Each row comes from the steps of one walk. Every step used is in the known rows, and no mark comes twice. Write the walk behind each row, first mark first.
In the rows, zero is written as 128.
Known rows:
kavod lekov: [130 140 131 113 125 109 111 123 146 132 123  92 135 130 116 117 128 130
 135 107 148 123 162 139 121 114 144 109 119 150 125 126 118 138 111 121
 108  95 108 149 135 106 134 114 146 117 129 144 119 146]
sugim riku mudo: [135 122 111 140 123  75 116 130 123 127 141 101 131  97 110  98 154 146
 132 104 138 119 133  76 134 130 132 143 135 143 117 116 124 136 136 176
 131 109 121 135 102  58 113 178 126 115 114 128 138 122]
mudo riku sugim: [129 154 127 170 115  96 124 120 137 109  96 144 142 136 168  90 139 141
 132  92 149 123 116  84 150 142 122 118 127 159 137 121 110 138 130 146
 147 108 129 123 113  46 122 154 121 145 118 130 117 115]
tedatu kavod gepi mudo riku sugim: [144 146 145 130 113  76 127 116  96 111 100 137 129 149 160 123 129 144
 123  74 154 133 176  73 129 127 131 134 138 154 145 135 127 144 130 143
 164 130 135 117 117  44 107 149 126 154 114 126 115 129]
gege gepi kesog kavod tedatu lekov gesig: [150 173 131 117 145 142 126 137 124 132 130 120 133 147 129 133 125 135
 125 160 117 134 134 181  89 132 116 108 119  73 103 154 116 126 129 187
 134 151 121 115 104 163 128 102 151 139 130 124 104 118]
lekov gesig: [119 138  90 134 134 107 125 113 102 136 120 129 138 127 138  95 126 134
 121 114  98 133 137 182 112 169 132  98 116  97 104 124 114 133 134 174
 118 144 121 105 108 141 127 128 111 132 124 122 123 123]
repa faban gege gepi kesog tedatu kavod: [118 118  94 120 126 142 123 134  69 131  83 138 128 142 121 128 105 109
 121 158 124 139 148 157 128 122 133 171 132 116 123 128 136 132 125 138
 134 110 146 145 141 135 126 120 118 114 147  94 135 126]
gege gepi kesog kavod tedatu lekov: [152 163 147 113 138 162 125 153 156 131 144  82 129 137 132 151 129 136
 134 162 138 129 108 135 105  86 114 128 123 110 122 147 123 124 124 138
 136 117 124 137 114 123 131 111 181 129 127 132 110 119]
gege gepi kesog tedatu: [117 161 129 130 139 113 127 134 144 142 118 145 140 107 137 119 122 123
 113 186 135 117 122 106 139 126 122 138 145 108 111 143 131 129 123 134
 136 129 134 162 129 150 134 125 116 151 125 111 132 123]
sugim riku mudo nedu vomete: [128 115 138 139 118  89 130 127 115 122 196 117 120 100  87 101 165 134
 139 136 136 103 116  52 164 138 126 136 144 137 134 123 146 123 138 126
 135 113 103 148 139 176 115 156 112 133 126 119 149 121]
gege gepi mudo nedu vomete repa faban: [142 107 162 110 124  95 147 140 121 110 150 157 105 107  71 112 137 122
 136 110 100 130  86  99 143 122 124 137 134 133 129 140 157 139 166  97
 117 112 125 124 146 252 138 115  72 155 141 112 120 139]
sugim riku: [111 126 100 121 116 160 119 124 126 128 135 112 134 107 108 117 145 144
 129 100 108 119 119  95 138 139 142 145 131 137 114 113 121 135 134 121
 115 117 139 130 108  32 115 161 121 113 114 135 135 127]
repa faban gege gepi kavod: [144  82 130 123 127 166 114 134 120 117 142 124  98 113 118 118 117 113
 127 111 140 113 119 150 143 100 132 150 118 115 155 145 135 137 117 111
 130 155 143 119 128 126 137 138 138 153 148 113 145 147]
riku mudo nedu: [154 113 122 110 123  53  93 123 100 110 140 102 129  96 118  86 141 140
 146 125 131 102  98 116 154 130 122 109 138 148 136 128 123 137 143 149
 133 111 108 160 116 140 125 157 129 140 125 124 153 116]
gesig lekov kavod tedatu: [118 125  98 113 123 127 127 115 181 143  97  88 152 134 130 167 121 132
 148 125 120 149 141 153 140 129 128 114 127 115 107 104 101 129 131 119
 140  78 134 121 104 120 125 119 129  85 119 134 134 120]
faban gege gepi kesog: [151 162 146 111 126 126 117 135 142 131 152 166 124  89 122 124 141 127
 132 160 155 119 121 135 146 103 119 160 144 124 126 150 120 137 145 168
 106 148 128 137 131  97 135 134 126 179 129 121 131 135]
sugim riku mudo nedu: [149 111 122 103 118  79  91 122 101 106 142 113 131  95 102  94 150 146
 143 118 126  96 104  95 158 134 127 126 142 146 129 126 127 137 141 142
 135 116 118 163 109  95 115 171 122 130 123 128 153 115]
repa vomete nedu mudo riku: [128 151 189 145 131 153 125 131 159  94  91 169 140 127 131  95 110 132
 119 127 122 115 117  98 142 143 125 109 153 135 127 119 130 128 120 118
 129 101 149 117 138 109 124 116  88 109 147 130 125 105]
vomete dunaz: [119 120 115 167 130  87 102 116 174 141 176 108 137 125 137  92 142 139
 134 138 124 139  65  96 108 148 131  93 134 134 116 110 118 132 131  99
 130 162 127 117 106  96 136 123 110 136 118 132 120 129]
mudo nedu vomete repa faban gege gepi kavod: [147  69 158 124 126 163 124 136 115 106 172 145  92 113  91 113 132 109
 136 125 137  94  99 126 153 107 129 156 128 106 161 147 152 125 124 101
 134 164 139 131 155 211 137 128 108 163 146 100 147 142]
kavod tedatu lekov gesig: [127 154  99 123 135 124 127 132 116 135 128  79 142 155 128 118 125 143
 123 116 104 135 129 215  85 150 127 102 113 102 107 131 112 127 120 168
 127 132 128 111  98 142 119 108 125 104 125 120 108 111]
gesig lekov kavod gepi: [119 130 106 115 123 101 124 114 161 150  86 169 135 122 127 177 123 143
 140 112 117 135 149 137 133 145 141  98 128 133 137 110 111 125 143 123
 135 124 129 103 112 119 118 122 140 111 121 136 154 134]
lekov kavod tedatu kesog gepi: [106 120 108 156 139 171 160 121 145 139  76  93 145 146 158 196 117 109
 131 166 124 152 133 147 126 117 128 154 113 122 111 125 116 124 125 169
 130 125 102 104 117 119 130 116 124 125 130 137  96 125]
faban gege gepi mudo riku sugim: [148 128 141 137 117 100 132 124 125 109 118 172 126 125 160 105 136 133
 125  75 173 113 132  61 157 116 120 151 142 147 130 139 121 150 138 155
 143 121 128 124 125  57 122 158 128 185 116 120 126 120]
nedu mudo riku: [134 139 173 137 129 139 121 126 125 105  82 142 133 131 141 106 105 139
 117 113 114 106 113  64 155 140 129 109 136 142 125 117 124 130 114 110
 123 101 122 120 137 104 116 141  90  92 125 129 113 103]
riku mudo nedu vomete: [133 112 139 141 121  65 132 125 117 122 201 112 120 102 101  94 159 127
 140 144 140 106 114  69 161 132 122 123 140 137 138 121 146 125 138 132
 133 115  95 146 144 204 121 145 120 142 129 116 148 122]
gesig lekov kavod: [109 120  80 132 124 147 131 111 152 145  90 184 140 128 123 151 124 120
 145 118 119 148 105 149 143 170 134 106 121 130 107  97 102 120 146  95
 117  96 142 109 123  87 140 142 131  77 116 136 171 122]
repa faban gege gepi: [141  91  91 114 121 128 127 139 132 126 111 153 115 105 109 118 125 120
 135 102 131 110  95 154 161 106 129 151 125 130 130 127 124 149 143 150
 103 109 116 113 123 151 134 125 131 172 148 110 135 132]
gepi mudo riku sugim: [139 151 148 147 118  90 131 118 127 110 120 143 131 129 164 101 137 140
 123  79 157 133 141  58 142 132 120 128 137 156 127 134 122 148 135 134
 149 117 133 123 115  39 122 161 125 156 110 132 121 121]
repa vomete: [ 96 137 130 138 122 124 128 133 154  96 101 130 127 102 133 114 136 125
 131 122 119 131 130 159 121 129 129 119 130 135  99 128 135 122 124 143
 121  78 169 135 119 116 141 121 117 121 148 130 155 126]
tedatu kesog kavod gepi: [132 127 140 115 134 119 118 121 144 141 113 121 116 129 151 172 116 138
 129 151 111 118 148  89 109  99 121 125 124 111 141 122 122 128 120 156
 142 150 101 108 118 165 121 115 191 156 140 150 117 137]
lekov kavod: [104 121  87 157 123 157 127 106 121 139  99 151 137 118 139 154 131 112
 147 117 129 159 120 132 147 177 133 115 117 125 115  96 122 124 140 126
 110  91 126  96 114  79 140 139 112 127 120 129 141 125]
mudo nedu: [139 116 113 100 120 111  95 117 106 109 138 112 130 109 122 102 132 137
 141 127 110 105  88 144 159 137 129 105 131 143 133 126 121 135 137 108
 122 116 120 156 121 129 130 140 128 140 129 129 152 119]
sugim riku mudo nedu vomete repa: [132 111 157 145 122  94 135 137 118 116 193 138 128 101  86  94 166 135
 152 128 120  90  91  62 143 141 124 150 143 125 132 119 153 114 156 135
 123 120 121 148 155 200 119 143  70 136 111 110 129 115]
tedatu kesog gepi mudo nedu vomete repa: [128 105 178 131 134 123 162 134 111 122 189 150 119 122 108 134 146 118
 135 147 116 106  91  82 124 120 122 162 139 124 124 138 156 111 149 119
 119 151 113 137 174 230 130 121  76 151 116 117 121 125]
gepi mudo riku: [135 131 174 120 129 136 126 119 116 111 121 157 129 126 145 125 108 135
 110  96 131 123 148  83 143 119 131 142 141 145 117 134 130 151 142 119
 125 124 136 136 122  64 123 144 107 123 120 130 138 119]
faban repa: [141  98 122 130 116 120 122 119 134 121 115  68 129 121 138 102 142 137
 145  89 120 133 117 110 148 130 112 112 125 132 114 116 127 129 112 146
 101 164 126 124 133 113 129 135 116 116 137 139 158 130]
vomete repa faban: [118 119 133 144 126 102 131 139 132 115 104 126 123 117  99 100 128 134
 141 103  86 143  82 152 120 135 123 129 113 144 125 117 131 137 155 117
 111  96 141 116 122 171 143 121  81 110 142 121 111 134]
lekov kavod kesog: [121 133 105 130 112 139 129 114 149 146 132 163 135 124 135 163 140 123
 136 112 137 162 139 137 151 146 128 114 125 153 148 101 125 122 142 108
  99 119 118 109 134 102 133 131 131 143 114 159 112 136]

Write each row's walk:
[123 133 106 108 115 152 122 109 152 146  90  70 135 147 136 198 114 119
 138 143 125 146 127 150 118 120 118 148 128 125 105 101 106 124 101 158
 123  93 103  95  97 118 127 112 125 115 132 145  99 119] : lekov kavod tedatu kesog
[120 143 159 124 129 122 130 136 167 111 139 124 131 102 114  80 129 127
 129 131 116 132 110 116 118 145 124  94 153 121 123 116 137 118 115 104
 125  98 149 105 140 137 133 113 112 131 146 133 130 120] : repa vomete nedu mudo
[110 118 101 138 140 163 162 125 165 145  70 114 145 153 150 195 110 116
 127 166 117 145 123 160 123 115 130 147 115 125 107 124 105 120 127 150
 134 127 114 112 120 127 130 119 133  94 127 142 117 124] : gesig lekov kavod tedatu kesog gepi
[128 135 101 111 128 132 124 130  67 139  93 120 137 142 132 129 108 114
 118 165 129 133 151 146 122 132 141 153 138 112 121 132 136 124 118 133
 141 126 138 150 138 115 122 123 117 121 126 104 133 126] : gege gepi kesog tedatu kavod
[137 195 175 110 126  82 110 126 151 138 142 133 129  96 130 145 140 153
 128 160 131 137 169 116 118 111 123 126 143 137 144 152 122 134 139 156
 129 164 134 131 112  98 122 125 128 152 128 139 119 147] : kavod gepi kesog
[115 116 101 112 127 125 113 121  85 136  90  82 141 165 122 127 105 116
 125 122 143 127 187 155 107 125 155 128 119 133 122 117 129 129  95 112
 130  86 116 167 148 122 123 106 145  87 130 121 121 138] : kesog tedatu kavod lekov
[112 151  99 153 132 185 135 130 122 144  90 183 135 136 129 167 127 110
 132 159 144 148  94 148 126 168 125 128 124 117 112 121 133 110 133 123
 118  97 137 117 122  96 143 123 121 120 122 113 137 114] : gege gepi kesog tedatu lekov kavod
[162 117 137  96 116 133 122 131 142 133 177 120 110 121 124 135 130 129
 117 108 147 121 144 136 147  97 133 122 131 145 172 142 134 123 114  90
 124 180 127 126 137 127 128 131 149 169 119 155 117 155] : gege gepi kavod kesog
[ 88 128  74 170 130 188 133 126 115 144  89 151 139 147 137 155 122 110
 134 136 129 148  91 155 121 183 130 121 114 126 112  98 130 110 127 106
 120  77 138 119 124  89 140 129 129  91 121 115 144 107] : kesog tedatu lekov kavod
[130 126 168 122 126 127 131 135 169 105 125 106 129 109 113  81 136 128
 135 118 116 135 109 106 124 143 113  92 155 120 118 116 141 117 105 119
 115 123 150 105 145 152 131 110 102 123 154 135 143 122] : faban repa vomete nedu mudo
[147  77 142 128 129 163 120 140 120 113 142 135 101 113 109 116 122 113
 134 107 134 107 106 151 135 104 129 158 120 110 155 144 141 128 123 118
 128 160 149 122 139 152 139 133 116 152 141 106 138 145] : vomete repa faban gege gepi kavod
[112 150  89 136 137 127 136 136 106 144 131 144 139 158 135 108 120 137
 106 129 103 130 118 201  88 165 125 103 115 116 113 126 122 117 118 142
 121 147 133 126 120 162 126 113 132 106 122 122 114 110] : kavod kesog tedatu lekov gesig
[109 120 148 162 125 100 152 139 135 120 145 134 117 117  87 100 140 126
 141 116  93 143  91 122 125 136 123 136 118 140 131 115 145 130 156 109
 113  96 131 111 143 220 139 116  74 113 143 116 110 137] : nedu vomete repa faban
[115 113  96 113 124  91 120 123  83 143  91  92 137 144 141 149 106 138
 118 126 111 121 181 139 114 128 149 128 130 122 147 118 138 127 116 138
 155 130 127 132 123 138 101 111 133 121 129 110 129 132] : kesog tedatu kavod gepi
[128 132 104  91 117 142 125 113 172 149  87  86 137 154 125 195 112 125
 135 143 118 141 118 167 116 118 120 141 131 129 100 101  93 123 105 139
 128 102 115 101 104 123 125 114 141  86 129 150 119 121] : gesig lekov kavod tedatu kesog
[117 115 147 133 126 152 166 128 108 127 208 166 113 129 109 160 154 113
 126 142 141 140 131  86 150 135 128 133 133 146 143 137 160 116 151  73
 118 144 111 133 164 185 130 129 124 148 119 130 137 132] : tedatu lekov kavod kesog gepi mudo nedu vomete
[126 112 149  93 120 102 143 115 133 134 187 166 112 116  93 157 143 129
 133 132 128 126 141  70 156 136 132 117 148 128 133 128 147 128 149  77
 139 134 117 132 151 202 120 129 123 134 123 126 168 134] : gesig lekov kavod gepi mudo nedu vomete
[ 99 125  98 136 127 108 132 131 151 146 138 125 142 125 149 120 121 132
 109 146 119 123 132 116 141 126 125 123 134 142 134 109 130 123 118 100
 128 123 129 164 141 164 126 126 137 128 119 135 119 123] : kavod kesog tedatu
[126 114 122 133 139 174 123 121 133 134 127 121 116 134 155 141 115 115
 132 165 114 124 104  92 115 111 111 137 114 106 111 111 115 123 117 138
 126 125 100 117 133 139 142 132 196 135 138 153 120 121] : tedatu kesog kavod
[123 118 159 146 143 156 125 128 133 126 129  90 122 139 136 129 123 115
 124 130 158 127 186 143 114 103 151 123 105 131 149 157 135 130  97 102
 133 150 126 152 149 103 139 121 153 115 133 139 123 161] : kesog gepi kavod lekov
[156  77 131 126 123  85 132 147 121 114 143 171 110  97  84 103 143 119
 148 117 141  89  82 114 168 106 119 158 137 129 138 131 142 135 158 164
 112 115 103 133 143 242 130 128  99 183 146  95 136 123] : riku mudo nedu vomete repa faban gege gepi
[126 147 106 135 144 145 127 133 116 134 128  92 139 160 143 122 123 137
 127 136 102 134 130 184  82 144 120 101 107  78 104 131 115 124 124 171
 136 134 123 115 105 155 125 109 156 109 129 124 111 109] : kesog kavod tedatu lekov gesig
[144 135 198 107 135 148 125 115 130 116 104 166 117 137 157 173  98 136
 106 121 129 117 170  54 123  96 122 149 141 130 126 139 128 145 131 143
 144 149 119 124 124 108 116 126 143 140 132 144 121 123] : tedatu kesog kavod gepi mudo riku
[127 136 124 132 148 123 118 114 122 133 114 141 133 145 137 109 122 121
 128 133 121 131 177 144  97 147 132  91 107  79 100 131 114 134 122 163
 123 131 104 128 129 180 138 107 159 131 135 138 109 133] : kesog kavod lekov gesig
[135 151 173 166 115 104 131 127 170  87  84 146 138 136 158  73 145 138
 137  93 150 127 119  64 146 149 105  99 147 143 128 124 129 124 110 144
 142 117 152 107 133  90 124 133  97 140 144 135 125 111] : faban repa vomete nedu mudo riku sugim
[133 138 125 133 136 164 125 147 145 128 138  49 133 149 140 137 124 138
 138 138 124 131 104 145  99  99 119 121 111 118 124 125 122 123 120 124
 138 100 122 137 112 119 127 117 190  98 128 134 117 113] : kesog kavod tedatu lekov
[110 115 112 156 141 154 158 129 123 135 103 116 133 138 156 152 119 116
 119 157 116 132 107 145 119 118 132 152 111 139 118 131 118 124 125 158
 118 150 106 114 127 106 133 131 133 128 130 139 111 128] : tedatu kesog gepi
[110 177 139 135 136 128 125 149 130 142 130 124 133 138 133 136 125 145
 114 166 125 122 109 150  92 127 122 130 130 139 132 142 133 116 117 121
 136 134 146 154 123 112 124 117 147  99 125 118 131 117] : kavod gepi kesog tedatu lekov
[123 138 116 146 147 158 141 136 104 130 127  81 135 161 145 129 120 131
 115 135 110 138 144 221  79 143 132 112 102  89 119 152 124 121 116 164
 145 169 136 112 108 135 124 111 129  99 128 118 111 123] : kesog gepi kavod tedatu lekov gesig
[148  84 125 120 127 170 115 129 117 124 157 118 104 110 129 120 120 114
 127 113 152  99 126 142 145 100 135 151 125 106 154 143 133 129 109 121
 130 169 136 124 134 106 132 143 146 164 133 113 154 142] : faban gege gepi kavod
[112 133 116 136 130 162 128 148 126 138 155 111 123 155 135 126 121 133
 107 134 129 122 100 163 101 123 126 126 118 152 148 128 137 110  98  73
 132 145 149 153 138 113 129 126 159  89 120 130 131 121] : gepi kavod kesog tedatu lekov
[122 111 158 150 122  84 136 140 124 108 141 141 116 104  66  95 154 134
 146 116  98 128  87  84 141 137 121 144 130 144 132 122 149 131 161 119
 121 100 130 128 133 213 129 138  68 112 142 114 123 129] : sugim riku mudo nedu vomete repa faban
[139 139 142 149 120 104 151 123  98 109 110 154 135 156 175 124 133 130
 116  88 161 148 170  74 141 121 130 144 131 166 148 142 129 139 142 132
 149 143 133 126 136  39 116 154 124 154 108 139 106 131] : tedatu kavod kesog gepi mudo riku sugim
[132 137  99 125 140 145 133 138 104 140 136 147 124 159 128 116 116 128
 100 132 117 117 122 199  95 155 130 107 116  99 126 144 132 114 107 134
 133 176 135 123 124 171 126 112 132 125 124 118 119 122] : gege gepi kavod kesog tedatu lekov gesig
[111 140 102 125 129 135 119 125  64 137 106 104 140 144 143 123 112 117
 118 167 122 142 157 150 113 140 137 152 133 117 118 123 134 124 118 126
 142 113 145 154 141  96 122 128 121  96 127 108 135 125] : gepi kesog tedatu kavod
[127 116 129  76 128  88 130 121  73 140 134  99 119 127 136 152 107 136
 107 101 122 139 200  99 105 109 143 144 145 120 131 136 149 144 128 118
 155 140 132 134 128 120 107 126 135 141 118 117 137 143] : kesog tedatu kavod gepi mudo
[107 116 101 159 138 149 166 127 160 143 108 186 144 134 152 169 132 118
 128 142 123 156 134 141 152 134 138 120 113 149 138 122 118 119 159 107
 116 149 127 122 145 111 136 132 134 116 114 153 130 137] : gesig lekov kavod kesog gepi
[131 167 149 128 151 127 113 115 129 134 121 154 133 138 136 114 129 123
 130 160 127 141 191 142  93 139 124  96 114  79 101 147 114 134 126 171
 122 144 113 136 132 170 141 108 155 132 135 141 105 140] : gepi kesog kavod lekov gesig
[102 138  97 161 131 193 134 136 126 137  80 201 126 134 116 164 122 103
 137 155 139 155  90 161 130 164 118 147 121 123 116 117 131 120 140 127
 111  85 144 114 124 117 147 121 122 114 142 104 135 115] : repa faban gege gepi kesog tedatu lekov kavod
[137 135 137 120 128 162 117 146 135 126 160  26 126 149 127 137 124 139
 130 120 132 130 118 184  93 103 128 127 113 133 143 137 128 121  96 104
 143 131 144 132 107  84 123 120 160  82 125 128 127 123] : gepi kavod tedatu lekov
[ 95 171 134 131 138 105 125 124 165 153  91 182 144 120 137 156 118 136
 118 188 122 134 154 114 127 144 123 123 144 115 115 128 121 121 132 116
 151 131 153 154 125 148 128 122 127 105 125 120 147 126] : gesig lekov kavod gepi kesog tedatu
[157 183 156 105 127 108 120 132 147 134 143 151 127  92 117 126 140 132
 129 159 148 128 125 126 140 111 124 135 144 127 124 157 122 136 141 153
 114 151 126 132 119  99 135 131 119 173 122 131 125 140] : gege gepi kesog
[125 132 133 143 151 138 128 116 107 130 116 120 130 149 135 119 120 116
 116 125 129 134 193 178  92 146 146 101 104  91 122 154 124 129 110 150
 133 174 122 125 129 150 135 111 128 120 134 128 114 150] : kesog gepi kavod lekov gesig
[132 125 112 123 129 158 133 155 126 140 152 118 119 151 126 132 121 130
 105 130 138 111  96 159 112 116 130 125 122 143 151 136 140 111 102  79
 131 151 139 148 137 130 130 120 160 113 120 127 129 123] : gege gepi kavod kesog tedatu lekov
[155 100 134 101 115 144 120 134 142 132 182 138 109 119 127 136 134 125
 120 107 155 114 143 144 148  87 130 143 132 141 176 137 132 125 114 102
 114 180 129 131 148 123 128 134 157 172 123 146 125 152] : faban gege gepi kavod kesog
[152  99 135 105 115 142 121 136 146 126 163 141 102 122 115 134 129 123
 120 106 142 127 137 153 150  89 126 142 126 150 177 138 133 133 121  92
 115 173 134 123 140 143 132 129 148 161 140 146 117 156] : repa faban gege gepi kavod kesog
[141 121  98  98 107 114 124 124  89 137 150 103 130 146 127 134 129 131
 126 104 127 146 162 166 128 117 140 131 126 163 157 111 129 124 130 108
 112 138 119 126 145  93 116 128 141 123 116 150 111 142] : tedatu kavod kesog
[121 110 132 109 141 130 167 125 141 138 150 178 125 122 142 171 130 121
 112 116 131 166 165 107 136 116 135 136 132 143 119 141 132 136 163  90
 122 160 135 128 148 100 135 145 142 127 103 150 141 146] : gesig lekov kavod kesog gepi mudo
[135 126 158 117 129 138 102 122 136 127 146  77 118 137 119 124 122 123
 129 111 161 122 180 140 109 106 146 114 115 135 145 141 126 131  89  94
 127 130 128 152 141 100 136 121 156 109 131 143 129 159] : gepi kavod lekov
